Each row was made from one small tree. The marks that hang from a mark follow it in brackets, in the order of their numbers. Every link used is in the known rows. Write each row's tree.
Known rows
J318[J7[J522] J630 J789]: -7.3 -18.8 -16.3 19.9 -10.6 0.0 0.8 -3.2 -7.8 -7.0 8.2 4.3 -12.1 -14.7
 0.8 -10.9 -8.9 0.2 2.0 -20.5 -1.2 -13.3 2.5 1.0 17.6 3.1 10.7
J550[J789 J846 J903]: -0.2 -19.8 1.6 7.6 -7.5 17.5 7.9 11.9 -1.6 -0.3 8.5 -4.1 -16.1 -7.7 -4.7
 -16.1 -12.6 5.2 -2.0 8.5 -0.8 2.2 -0.2 0.1 21.9 6.6 -2.2
J789[J522]: -6.7 4.2 0.1 35.1 -6.7 -2.2 7.1 3.2 -8.9 -4.3 7.5 -4.7 -1.2 1.7 -2.0
 -7.5 -3.7 5.0 -6.0 17.9 -0.5 -9.3 -2.4 0.1 8.1 -2.7 -3.3
J550[J789[J522] J846 J903]: -0.1 -21.3 2.9 27.3 -9.9 16.5 8.3 13.1 -2.6 -0.8 8.8 -5.2 -16.2 -5.0
 -5.0 -16.7 -11.7 8.2 -4.2 21.1 0.5 -1.5 -0.7 0.4 20.7 6.5 -2.8
J630[J288 J318[J7[J522] J789]]: -12.5 -5.3 -15.3 11.2 -2.9 -9.5 9.4 -1.2 -7.3 -6.9 8.5 -1.9 -4.1 -5.3
 -22.7 -11.3 -1.4 1.9 1.4 48.9 -4.2 -4.0 1.8 -2.3 -1.0 6.6 7.0
J903[J550[J846]]: -13.6 -8.2 -5.2 1.5 -1.0 2.1 7.4 5.5 -7.5 -5.7 8.2 -5.0 -0.1 -6.5 -4.3
 -7.3 -8.9 1.0 -2.8 -1.4 -2.1 4.3 0.6 -0.5 19.8 -6.7 -3.7
J318[J7 J630[J288] J789[J522]]: -8.9 -21.0 -19.3 34.1 -11.0 -1.6 7.0 -0.6 -9.9 -3.5 8.5 -1.2 -11.5 -10.7
 -5.7 -8.7 -7.3 1.2 2.2 14.6 0.4 -16.3 1.7 0.4 11.8 -4.9 9.7
J288[J630[J318[J7[J522[J789]]]]]: -8.5 -4.6 -6.9 7.1 -0.2 -5.1 3.4 -2.6 -10.3 -6.3 7.6 -1.4 8.0 -3.7 -8.1
 -11.4 -3.3 -0.2 -2.4 11.0 -5.0 -17.8 0.6 -1.1 11.8 7.9 1.1
J522[J7 J630 J789]: -7.5 -15.4 4.1 5.3 -6.9 -6.3 2.9 -2.4 -6.5 -5.3 20.0 -1.6 5.0 16.6 -0.1
 -6.2 -7.2 -2.3 -0.5 -8.0 -2.7 -5.3 1.4 -2.5 34.1 -14.9 2.1
J789[J522[J7[J318] J630]]: -6.1 -2.6 -2.3 40.0 -5.5 -8.8 6.8 0.9 -7.6 -3.5 16.1 -3.5 1.5 11.6 -1.6
 -6.9 -2.5 6.2 -5.1 11.7 -2.2 -12.4 0.0 -1.2 8.1 -21.5 0.5
J846[J550[J789[J522] J903]]: 4.8 6.9 0.8 20.6 -4.9 6.7 16.7 2.1 -4.9 -0.2 7.2 -4.2 -16.3 -6.0 -1.8
 -8.5 -7.6 3.1 -4.0 5.2 -1.3 -9.1 0.6 2.3 23.8 8.5 -8.0
J846[J550[J789[J522[J7]]]]: -2.1 4.5 2.6 20.8 -5.1 2.1 16.1 0.6 -7.8 -1.6 8.5 -3.9 -15.9 -1.1 -3.4
 -4.9 -6.5 2.4 -4.9 4.4 0.0 -8.3 0.7 1.4 19.6 6.0 -6.8
J789[J522[J630[J288 J318]]]: -8.9 3.6 -0.1 32.9 -4.3 -7.9 9.6 1.8 -8.6 -5.0 13.4 -8.3 2.2 5.9 -10.9
 -8.6 -1.2 4.3 -2.9 43.3 -2.8 -10.2 -1.1 -1.7 8.0 -7.5 -1.6
J7[J318 J522[J630[J288] J789]]: -11.3 -3.4 -6.5 27.6 -7.5 -10.0 9.2 1.6 -5.6 -8.0 13.3 7.5 7.1 3.6 -6.7
 -5.3 0.6 7.3 1.7 5.3 -3.7 -8.4 1.9 -3.5 12.2 -8.7 1.3
J846[J550[J789[J522[J7[J318[J630]]]] J903]]: 4.6 0.6 -0.8 24.9 -4.2 3.6 16.5 0.7 -4.6 0.9 9.1 -1.8 -14.9 -1.9 -0.4
 -8.7 -6.9 3.9 -3.1 0.8 0.7 -12.1 1.8 2.1 21.8 1.7 -4.0
J550[J846 J903]: -6.4 -17.5 -0.5 7.2 -5.0 10.3 8.1 8.6 -2.0 -1.7 8.0 -2.7 3.5 -4.1 -2.1
 -12.9 -8.9 3.8 -2.3 6.5 -2.8 3.9 -0.7 -1.6 16.5 -6.4 -2.1
J846[J550[J789[J522[J7 J630]] J903]]: 5.3 3.8 2.4 20.5 -5.0 5.4 16.5 0.7 -4.2 -0.7 11.6 -4.8 -15.7 -0.7 -1.3
 -8.5 -7.8 2.4 -3.7 3.7 -2.0 -9.7 1.3 1.9 25.1 2.5 -6.6
J522[J630]: -5.6 5.7 -0.7 6.2 -3.1 -2.5 6.4 0.2 -7.0 -4.4 14.7 -6.1 0.3 1.7 -0.8
 -6.3 -5.1 -0.4 -0.6 -4.0 -6.1 -7.2 -0.4 -1.2 18.9 -13.1 -2.5
J630[J318]: -9.0 6.8 -2.0 1.8 3.4 -9.7 4.3 -1.5 -7.8 -3.5 7.6 -5.3 2.7 0.9 -11.8
 -12.4 -2.6 0.4 -3.0 26.9 -2.2 -3.1 -0.4 -1.4 8.8 3.2 1.0
J288[J630[J318[J789[J522]]]]: -6.1 -1.7 -2.4 15.8 1.0 -5.3 3.2 -0.5 -6.3 -4.2 7.3 -4.3 -2.6 1.4 -9.8
 -11.5 -3.9 0.0 -2.3 18.1 -4.6 -19.8 0.1 0.6 17.5 1.6 1.1
J288[J630[J318[J789[J522[J7]]]]]: -5.8 -4.7 -1.2 15.7 0.7 -6.3 3.1 -1.2 -6.0 -4.3 8.9 -4.0 -2.2 4.8 -9.6
 -11.3 -4.0 -0.2 -2.8 17.6 -4.2 -19.8 0.4 0.4 15.9 -0.7 2.6
J7[J318[J789]]: -5.9 0.2 -15.6 21.3 -0.8 -7.9 4.6 1.7 -4.3 -0.1 6.7 4.1 -9.1 -1.6 -4.2
 -6.9 -3.8 4.6 -0.6 -6.9 -3.4 -9.0 1.4 -0.1 13.8 -16.6 3.5
J846[J550[J789]]: -2.1 8.5 0.7 7.0 -2.9 3.8 16.1 0.6 -7.7 -1.2 6.7 -3.3 -15.9 -6.5 -3.5
 -4.5 -7.0 0.4 -2.8 -4.0 -1.4 -6.3 0.9 1.3 22.1 8.4 -7.6
J288[J630[J318[J7 J789]]]: -6.6 -4.4 -11.2 6.2 1.6 -4.8 2.5 -2.3 -8.5 -3.8 7.2 -3.1 -1.1 -5.0 -9.4
 -11.6 -4.8 -1.4 -1.7 9.5 -6.1 -19.0 1.1 0.1 14.1 1.7 2.8

Write each row's tree
-8.2 -0.7 -10.3 31.5 -6.8 -8.9 8.5 1.9 -1.8 -7.4 12.9 6.4 -6.3 1.5 -8.5
 -6.0 -0.2 7.4 2.3 3.4 -5.9 -10.2 2.3 -1.7 9.0 -13.7 4.2 -> J7[J318[J789] J522[J630[J288]]]
-11.1 -1.4 -5.3 19.9 -1.4 -10.6 10.2 1.5 -5.1 -4.3 8.1 -5.9 -6.5 3.8
 -23.0 -10.4 -1.1 2.4 0.5 62.2 -1.9 -5.5 0.2 -1.4 6.5 1.5 4.3 -> J630[J288 J318[J789[J522]]]
-11.3 -11.6 -12.8 16.4 -10.9 -0.5 10.5 -1.6 -12.1 -8.0 8.8 0.4 4.2 -13.4
 -3.7 -7.3 -3.8 1.6 2.0 6.3 0.2 -11.2 1.0 -1.8 -5.5 4.7 6.5 -> J318[J7[J522] J630[J288]]
-9.0 -14.2 -5.2 19.2 -3.4 2.4 7.7 7.4 -7.5 -4.2 13.0 -5.6 -12.2 -2.5
 -6.0 -9.6 -9.9 5.3 -3.6 5.4 -0.6 -1.3 1.9 0.3 22.5 -8.2 -2.1 -> J903[J550[J789[J522[J7[J318] J630]] J846]]
-12.0 -5.1 -17.8 6.8 -0.3 -9.6 9.3 -1.3 -8.1 -3.8 8.2 -4.3 -4.5 -5.1
 -22.6 -10.8 -2.5 0.2 1.5 49.6 -4.0 -4.2 1.5 -2.2 1.7 1.4 6.6 -> J630[J288 J318[J7 J789]]
-10.3 -7.1 0.1 6.4 -7.4 -4.2 9.3 1.2 -7.7 -5.4 15.5 -3.1 5.6 6.1 -7.3
 -4.1 -4.8 -1.4 3.4 14.9 -4.0 -5.4 0.4 -3.0 30.1 -8.3 -1.5 -> J522[J630[J288] J789]
-8.6 -2.7 5.2 15.5 -10.0 -2.6 4.2 0.6 -5.7 -10.9 13.3 2.4 3.6 2.9 -1.4
 -7.3 -4.1 2.3 -0.4 -5.6 -3.8 -5.2 0.1 -1.9 24.5 4.3 -1.3 -> J7[J522[J630 J789]]
-10.2 -3.3 4.6 16.2 -11.4 -2.9 8.4 1.6 -5.7 -11.2 13.5 1.6 4.4 3.6 -6.1
 -5.8 -2.7 2.6 1.3 8.8 -3.7 -4.9 0.1 -2.6 18.8 4.1 -1.0 -> J7[J522[J630[J288] J789]]
-9.2 -10.9 -2.9 15.5 -4.6 6.4 7.8 8.7 -8.0 -4.9 8.8 -6.8 -13.8 -7.6 -6.4
 -10.0 -10.7 4.1 -4.1 8.4 0.2 0.6 0.6 0.9 23.0 2.3 -4.2 -> J903[J550[J789[J522] J846]]
3.2 6.6 0.7 19.0 -3.0 3.2 18.7 1.1 -4.6 -0.7 10.2 -6.3 -14.0 -3.3 -8.4
 -9.3 -5.7 2.9 -2.0 23.5 -2.3 -9.3 1.4 1.2 22.4 6.5 -6.8 -> J846[J550[J789[J522[J630[J288 J318]]] J903]]
-7.2 -1.1 -11.3 5.3 0.4 -8.2 2.3 -3.5 -7.7 -3.7 15.1 -5.6 -3.1 -2.2 -8.7
 -11.6 -5.4 -1.0 0.1 9.7 -7.5 -7.9 1.9 -1.4 21.5 -10.1 3.2 -> J522[J630[J318[J7 J789]]]
-9.8 5.7 3.5 14.2 -6.0 -6.3 9.2 0.5 -5.0 -10.9 13.6 -2.1 3.5 2.4 -11.0
 -8.5 -0.4 3.3 0.1 23.8 -4.8 -5.1 0.0 -2.5 4.8 3.2 0.0 -> J7[J522[J630[J288 J318]]]
-8.0 -7.8 -0.4 5.6 -1.9 -11.4 8.3 -2.6 -3.5 -5.1 20.3 -7.0 -2.8 15.6
 -14.9 -8.5 -3.2 -1.4 1.5 31.3 -4.8 -5.6 1.9 -2.4 12.9 -17.3 6.2 -> J522[J7 J630[J288 J318[J789]]]
-7.9 -7.4 -14.2 23.0 -2.5 -8.0 8.1 1.3 -4.6 -0.3 7.5 3.6 -7.7 -2.5 -5.7
 -6.3 -3.2 3.7 3.3 1.4 -0.1 -12.7 2.1 -0.3 11.4 -16.8 7.2 -> J7[J318[J630[J288] J789]]
-9.5 -2.8 -6.1 27.0 -6.5 -9.6 4.9 0.5 -5.6 -7.6 13.1 8.2 6.4 2.8 -2.1
 -6.8 -0.8 7.1 0.1 -9.6 -4.0 -8.9 1.8 -2.7 18.0 -8.5 1.1 -> J7[J318 J522[J630 J789]]
-7.0 0.1 -10.5 31.2 -5.9 -7.5 4.5 1.9 -2.4 -6.5 7.3 9.0 -8.4 -2.2 -4.6
 -7.8 -1.6 8.2 -0.9 -8.7 -3.6 -8.7 1.6 -0.4 8.6 -6.0 4.1 -> J7[J318[J789] J522]
-10.0 -24.6 5.4 27.7 -10.1 9.7 7.4 11.0 -7.0 -2.7 10.6 -4.5 -15.5 1.3
 -6.9 -11.6 -10.3 7.3 -5.9 19.1 2.4 -0.2 -0.7 -0.9 14.8 2.7 -1.1 -> J550[J789[J522[J7]] J846]
-9.9 -20.5 4.3 27.4 -9.4 10.2 7.2 11.2 -7.2 -2.8 11.9 -6.1 -15.1 -2.2
 -6.9 -11.6 -10.0 6.8 -3.9 18.4 -0.1 -1.7 -0.5 -1.0 21.3 0.9 -3.4 -> J550[J789[J522[J630]] J846]
-9.2 -9.9 -3.5 1.6 -3.0 7.0 7.4 7.9 -7.2 -4.7 8.5 -6.2 -13.6 -9.3 -6.4
 -9.4 -11.5 2.1 -2.5 -0.1 -0.8 3.0 1.0 0.7 23.9 2.3 -3.7 -> J903[J550[J789 J846]]
-8.1 -15.5 -3.7 13.2 -4.1 -11.5 3.5 -2.4 -6.7 -3.0 19.9 2.6 6.7 16.4
 -0.9 -5.8 -5.0 1.3 -0.1 -11.0 -2.9 -7.8 2.7 -3.0 29.4 -24.0 3.7 -> J522[J7[J318] J630 J789]
4.7 3.8 -1.8 24.4 -3.9 3.5 16.8 1.4 -4.4 0.7 8.9 -1.9 -15.3 -1.5 -2.0
 -8.3 -6.5 4.4 -4.4 3.5 -0.9 -10.1 1.5 1.7 20.2 1.7 -5.8 -> J846[J550[J789[J522[J7[J318]]] J903]]
-7.2 -3.0 2.7 35.1 -8.3 -5.5 10.5 1.9 -7.6 -5.4 16.5 -7.2 0.9 12.2 -5.4
 -5.6 -2.8 4.0 -3.8 28.4 -1.9 -10.1 -0.9 -1.5 5.6 -15.1 -0.3 -> J789[J522[J7 J630[J288]]]
-0.2 -25.4 4.9 25.2 -7.8 11.3 7.2 10.2 -1.8 -1.2 15.1 -6.9 -14.1 2.4
 -7.8 -18.5 -11.3 7.3 -3.9 27.2 -0.4 -1.8 0.5 -0.5 22.5 -0.4 0.0 -> J550[J789[J522[J7 J630[J318]]] J846 J903]
-12.9 -10.1 -8.6 3.2 -3.1 -10.2 7.3 -2.5 -10.4 -5.0 16.0 -3.8 9.6 2.9
 -13.9 -8.7 -3.9 -1.4 2.8 31.3 -4.8 -5.1 1.9 -4.2 25.2 -4.5 2.1 -> J522[J630[J288 J318[J7]] J789]
-5.6 -3.3 -5.1 13.8 -1.8 -10.2 6.3 -1.7 -5.6 -2.6 19.5 -1.6 2.7 12.8
 -0.7 -5.7 -3.3 2.3 -1.7 -8.1 -4.6 -8.9 2.0 -2.3 10.2 -29.1 3.2 -> J522[J7[J318] J630]
-0.3 -25.8 0.7 31.0 -9.0 12.8 8.3 12.0 -2.0 0.1 11.1 -3.0 -15.1 0.0 -4.9
 -16.5 -10.8 9.6 -4.8 18.5 1.3 -2.2 0.2 -0.1 16.3 -1.3 0.0 -> J550[J789[J522[J7[J318]]] J846 J903]
0.3 -25.8 1.2 30.7 -8.8 11.9 8.1 11.1 -1.7 -0.3 14.8 -4.2 -14.3 1.6 -4.5
 -16.4 -10.8 9.1 -3.7 16.7 -0.5 -3.5 0.6 -0.5 20.7 -6.5 -0.1 -> J550[J789[J522[J7[J318] J630]] J846 J903]
-1.9 5.2 -4.0 14.7 -3.8 2.4 7.3 4.3 -8.5 -5.1 8.5 -7.5 -17.2 -7.0 -4.1
 -8.9 -9.5 2.2 -4.1 4.5 -0.4 -5.7 0.4 2.5 21.5 5.3 -4.1 -> J903[J550[J789[J522]]]
-2.0 7.3 1.8 20.8 -4.5 2.5 16.4 0.8 -8.0 -1.6 9.5 -4.7 -15.5 -3.8 -3.2
 -5.0 -6.4 2.2 -3.6 3.7 -1.7 -9.5 0.7 1.3 24.2 4.7 -8.3 -> J846[J550[J789[J522[J630]]]]
-9.8 -11.0 -2.6 13.5 -2.0 2.8 6.4 6.9 -7.9 -5.1 11.6 -8.3 -11.8 -5.4
 -9.2 -11.9 -10.0 3.6 -3.2 16.8 -1.0 0.0 1.3 0.4 25.8 0.6 -3.3 -> J903[J550[J789[J522[J630[J318]]] J846]]
